Known rows, with every step that occurs:
F > D > B: [ 2.09 -4.03 -1.66  1.16  1.10  0.16  0.10  1.77 -5.68 -0.96  0.77  0.37
 -0.23 -1.35 -0.73 -0.58  1.34 -1.80  1.30  0.53 -2.14 -0.19 -3.60 -0.87
  1.46 -0.99 -1.67]
F > D > B > V > R: [ 1.38  2.66 -0.36 -1.47  1.51  1.90 -0.01  0.22 -3.85  0.27  0.45  1.49
  0.55  2.61  3.87  0.06  1.07  0.49  0.47  0.65  1.69  0.85 -0.28  0.81
  2.30  0.62 -2.20]
Z > H > J: [ 3.44 -1.00  0.42  1.71  1.53  1.99  2.12  1.78  2.16  0.74 -2.18  0.38
 -1.19 -0.33 -0.07  2.53  1.98 -0.55  1.77  3.03  0.32  2.53  1.52 -1.94
  0.62 -2.82 -3.31]
R > H: [ 3.61  1.11  0.36  1.83 -1.46  2.25  1.54  0.78 -2.06 -1.18 -0.08 -0.17
 -2.51 -1.53  1.64  1.81  0.49 -1.52  0.07  0.45 -1.39  2.20  1.58 -1.01
  1.95  2.45 -2.35]
Z > H: [ 3.97  0.53  0.45  2.93  1.21  1.18  2.11  0.76 -2.59 -0.48 -0.96  0.94
 -1.05 -0.68  0.88  1.97  2.96 -1.76  1.11  3.30 -0.05  3.07  1.98 -2.43
  2.78  1.40 -3.33]
R > V > B: [ 1.19 -1.77 -1.15  2.06 -1.46  1.01  2.66  1.65 -4.68 -1.13 -0.91 -1.73
 -1.94  1.11  1.17 -0.08  3.06  1.20  1.14  0.26 -0.79  5.00 -1.72  1.86
  0.53  1.61 -2.78]
Z > H > J > D > B > V: [ 0.78 -2.40 -0.44  1.19  1.39  1.81  1.42  1.35 -2.39 -0.19 -1.09 -0.46
  0.91  4.30 -0.65 -1.97  0.88  0.04 -1.67  3.54 -0.41 -0.53 -0.63 -0.70
  1.50 -1.55 -0.64]
Z > H > R > V > B > Y: [ 2.67 -0.12  0.37  1.47 -0.72  0.77  1.44 -0.44 -2.81 -1.26 -1.98 -1.93
 -2.01  0.49  4.19  2.10  7.39  0.68 -4.24  0.54 -0.35  5.08  4.41  1.09
  1.23  2.22 -4.14]
F > D > B > V > R > H > Z: [ 1.13  0.44  0.24  3.51  1.04  1.43 -1.17 -0.90 -1.20 -1.47 -0.98  1.80
 -1.18  0.05  1.35  2.53 -0.49 -1.33  2.75  2.00  0.62  0.95  0.10  2.80
  0.34  3.49 -1.46]
R > V: [ 2.16 -0.73  1.04 -1.11 -0.72  0.01  2.87 -0.12 -0.88 -1.02  1.05 -1.05
 -1.41  3.44  4.19  1.69  0.22  1.19  0.77 -0.70 -1.61  2.13 -1.90 -0.24
  2.76  1.76 -2.70]
B > V > R > H: [ 2.90  4.28  0.94  0.24 -0.92  2.87  0.52 -0.14 -1.89 -0.65 -0.07  0.69
 -1.81  0.95  4.00  1.17  0.69 -0.09 -0.37  1.14  1.17  1.38  3.12  0.21
  2.40  3.53 -2.53]
J > D: [ 2.38 -0.69 -2.58  1.83  0.83 -0.53 -2.52  0.19 -2.73 -0.87 -0.27 -0.10
  0.76 -1.27  0.42  0.65  0.26 -2.58  1.75 -0.60 -1.85  1.54 -2.18 -1.54
  2.12 -1.40 -2.09]
H > J: [ 2.67 -1.20 -0.30 -0.15  0.92  2.58  2.37  2.22  2.36  0.72 -1.19 -0.06
 -0.91 -0.24  0.61  2.86  0.09 -0.09  1.73  0.15 -0.93  3.24 -1.02 -0.79
 -0.19 -4.24 -2.74]
V > R > H > J: [ 3.01  1.32  0.55  0.18  0.10  2.66  0.98  1.30  2.41  0.56 -1.51  0.35
 -2.09 -1.03  1.91  2.61  0.49 -0.08  1.80  1.04  1.15  1.56  2.11 -0.16
 -0.08 -1.28 -3.31]
F > D > J: [ 2.65 -0.02 -1.72  2.51  0.15  1.61 -1.31  0.67 -1.38 -0.97  1.19 -0.50
 -0.77 -0.21 -1.27  2.32  0.50 -3.38  2.27 -0.28 -0.91 -3.03 -2.04 -2.59
  1.92 -4.19 -2.14]
J > D > B > V > R > H > Z: [ 0.54  0.21  0.11  3.83  1.05  1.21 -0.97 -0.74 -1.08 -1.55 -1.33  1.52
 -0.95  0.09  1.25  2.49 -0.77 -1.47  2.55  2.09  0.89  0.85  0.13  2.96
 -0.18  3.31 -1.79]
Z > H > J > D > B: [ 1.02 -5.30 -1.29  2.44  1.75 -0.18  0.39  2.21 -3.33 -0.31 -1.13 -0.31
 -0.11 -1.18 -2.09 -0.77  1.35 -1.94  1.40  2.73 -0.62 -1.16 -1.84 -0.93
 -0.19 -2.22 -2.49]
Z > H > R > V > B: [ 1.46 -1.53 -1.15  2.82 -0.99  0.00  0.50  1.30 -3.72 -0.73 -1.35 -1.10
 -2.65  1.40  1.92  0.12  3.80  0.84  0.93  1.38  1.60  4.56  1.01  1.27
  0.39  2.83 -3.03]
Z > H > J > D > F: [ 0.56 -0.56 -0.67  2.95  1.05  2.96 -0.51  1.27  0.17 -0.98 -0.93 -0.02
 -0.53 -0.15 -2.12  2.34  0.61 -2.61  1.86  1.68  0.55 -2.54 -0.08 -2.19
 -0.05 -5.87 -3.73]
V > B > D > F: [ 0.46 -0.42  0.95  1.30 -0.07  3.80 -0.11  1.33 -3.43 -1.80 -0.24 -0.60
 -0.71 -0.05 -2.35  1.20  1.14 -1.07 -1.30 -0.78  0.39 -0.35 -1.79  0.37
 -1.78 -4.00 -2.88]
B > V > R: [ 1.76  4.93  0.10 -1.95  1.13  2.69  1.12  0.07 -2.18  0.59  0.43  1.47
  0.28  3.00  5.20  1.64  0.49  0.87  0.30 -0.02  1.91  2.97  0.63  0.79
  2.40  0.75 -2.62]

Rows:
[-0.05  1.26 -0.51  1.69  0.44  3.74 -1.15  0.86  0.58 -0.98 -0.66 -0.04
 -0.64  1.39 -0.56  1.78 -0.14 -1.78  0.97  1.20  1.34 -3.45  0.66 -1.15
  0.07 -5.04 -3.30] => B > V > R > H > J > D > F
[ 1.04  2.05  0.07 -0.37  1.91  1.68  0.19  0.43 -2.30  0.67 -0.82  1.27
  0.47  2.71  2.82 -0.11  1.51  0.37  0.67  2.62  2.85  0.25  1.20  0.40
  1.45 -0.03 -2.89] => Z > H > J > D > B > V > R
[ 2.59 -0.33  1.15 -0.07  0.01 -1.47 -0.19 -0.59  0.39 -0.19  0.27 -0.09
 -2.41  3.68  5.39  2.06  1.17  0.71  0.56  0.90  1.66  1.46  2.07 -1.25
  2.39  3.22 -3.12] => Z > H > R > V
[ 1.94 -0.38  0.62 -1.31 -0.43 -1.11 -0.13 -0.32  0.53 -0.25  1.05 -0.41
 -2.20  3.76  5.87  2.37 -0.16  1.06  0.36 -1.11  0.84  1.97  0.21 -0.56
  1.99  2.18 -2.91] => H > R > V
[ 2.12  2.45  0.28  0.80 -0.55  1.82 -0.57  0.04 -3.07 -0.88 -0.31  0.49
 -1.40  0.57  2.80 -0.18  0.68 -0.66 -0.23  1.76  1.33 -0.43  2.43  0.33
  1.95  3.16 -2.38] => J > D > B > V > R > H
[ 0.56 -1.49  0.11 -0.39  0.68  2.80  3.83  1.84 -3.66 -0.33  0.38 -0.39
  0.41  4.55  0.89 -1.02  0.00  0.62 -2.50  1.61 -1.29  1.44 -1.67  0.05
  1.60 -0.80 -0.62] => D > B > V
[ 3.25 -0.62  0.43  0.93 -0.33  2.81  1.73  1.71  2.63  0.28 -1.56 -0.34
 -2.13 -0.89  0.48  2.37  0.21 -0.38  1.00  1.09 -0.64  1.91  1.35 -0.89
 -0.07 -2.07 -2.62] => R > H > J
[ 1.79 -0.26  0.38  4.23  0.39  1.68  0.77 -0.18 -0.08 -1.71 -1.02  1.21
 -1.91 -1.27  0.82  4.18 -1.03 -1.95  2.71  1.11 -1.02  3.28 -0.27  1.98
 -0.10  2.88 -1.80] => R > H > Z
[ 2.09 -0.37  1.29  0.94  0.24  1.97 -0.58  0.49 -0.96 -0.95  0.87 -1.07
 -0.28  0.66 -1.74  1.85 -0.19 -2.15 -0.95 -0.98  0.09 -2.98 -2.10 -1.20
 -0.68 -3.89 -2.19] => B > D > J
[ 0.85  2.74  0.25 -1.72  1.28  2.51  1.94  0.76 -3.59  0.54  0.49  1.30
  0.17  2.93  4.16  0.55  0.63  0.85 -0.05  0.69  1.96  1.70  0.02  1.13
  1.57  0.71 -2.70] => D > B > V > R
[ 2.08  0.22  0.81 -0.06  0.18  3.03  1.60  1.69  1.56  0.59 -1.48  0.06
 -1.68  0.77  1.44  1.26  0.48  0.54  0.57  2.05  1.26  0.43  1.93  0.26
 -0.28 -1.30 -2.68] => D > B > V > R > H > J
[ 2.42 -1.86  1.40 -0.07 -0.45  0.05 -1.90 -0.34 -3.91 -1.61 -0.84 -1.43
  0.03  0.74 -0.17 -1.42  2.32  1.22 -2.29 -1.19 -0.47  2.45 -2.58  1.85
 -0.80  1.19 -1.42] => R > V > B > D
[ 0.32 -1.96 -0.86  0.40  0.95  1.66  1.50  1.33 -3.83 -0.58  0.02 -0.51
  1.06  4.18  0.18 -1.86  0.03 -0.03 -2.09  1.73 -1.34  0.24 -2.02 -0.24
  1.68 -1.10 -0.39] => J > D > B > V
[ 2.30  2.86  0.97  0.31 -0.83  2.61  1.16  0.37 -2.99 -0.62  0.03  0.58
 -1.85  0.94  3.32  0.46  0.79 -0.14 -0.57  1.61  1.25  0.38  2.61  0.50
  1.80  3.46 -2.49] => D > B > V > R > H
[ 0.13 -0.65  1.19  0.89 -0.32  2.70 -1.40  0.74 -2.15 -1.53 -0.05 -0.75
 -1.36  1.44 -0.73  1.15  1.04 -0.41 -1.58 -0.91  1.61 -1.12 -0.78  0.51
 -1.83 -2.92 -3.00] => H > R > V > B > D > F
[ 2.27  0.33 -1.60  1.49  0.66  0.57 -3.39 -0.02  0.96 -0.27 -1.84 -0.14
  0.24  0.21  0.48  0.02  0.34 -1.26  1.38  1.14  0.33 -0.39  0.70 -0.85
  1.14 -1.76 -1.98] => B > V > R > H > J > D
[ 1.26 -1.43  0.88  1.83 -0.77  1.58 -0.49  0.66 -2.12 -1.36  0.27 -2.07
 -0.88  1.37 -2.11  0.68  1.25 -1.08 -0.91 -0.35  0.60 -2.65 -2.12  0.04
 -1.33 -2.73 -2.24] => R > V > B > D > J
[ 0.66  0.57  0.75  3.26  0.85  2.01  0.69 -0.35 -0.99 -1.27 -1.07  1.63
 -1.56  0.32  1.72  2.96 -0.79 -0.91  2.31  2.04  0.92  1.78  0.31  3.06
 -0.27  3.56 -1.93] => D > B > V > R > H > Z
[ 2.71 -1.63  1.55  0.75  0.02 -0.70 -3.44 -0.65 -3.38 -1.14 -1.35 -0.93
 -0.52  0.87  0.26 -1.40  3.00  0.91 -2.21 -0.06  1.37  2.08 -0.24  1.23
 -0.77  1.96 -1.72] => Z > H > R > V > B > D
[ 0.71 -2.21 -0.38  0.72  0.55  2.14  1.15  1.32 -2.10 -0.54 -0.72 -0.90
  0.54  3.95 -0.28 -1.96  0.09  0.11 -2.12  2.57 -0.96 -0.77 -0.73 -0.12
  1.20 -1.19 -0.39] => R > H > J > D > B > V
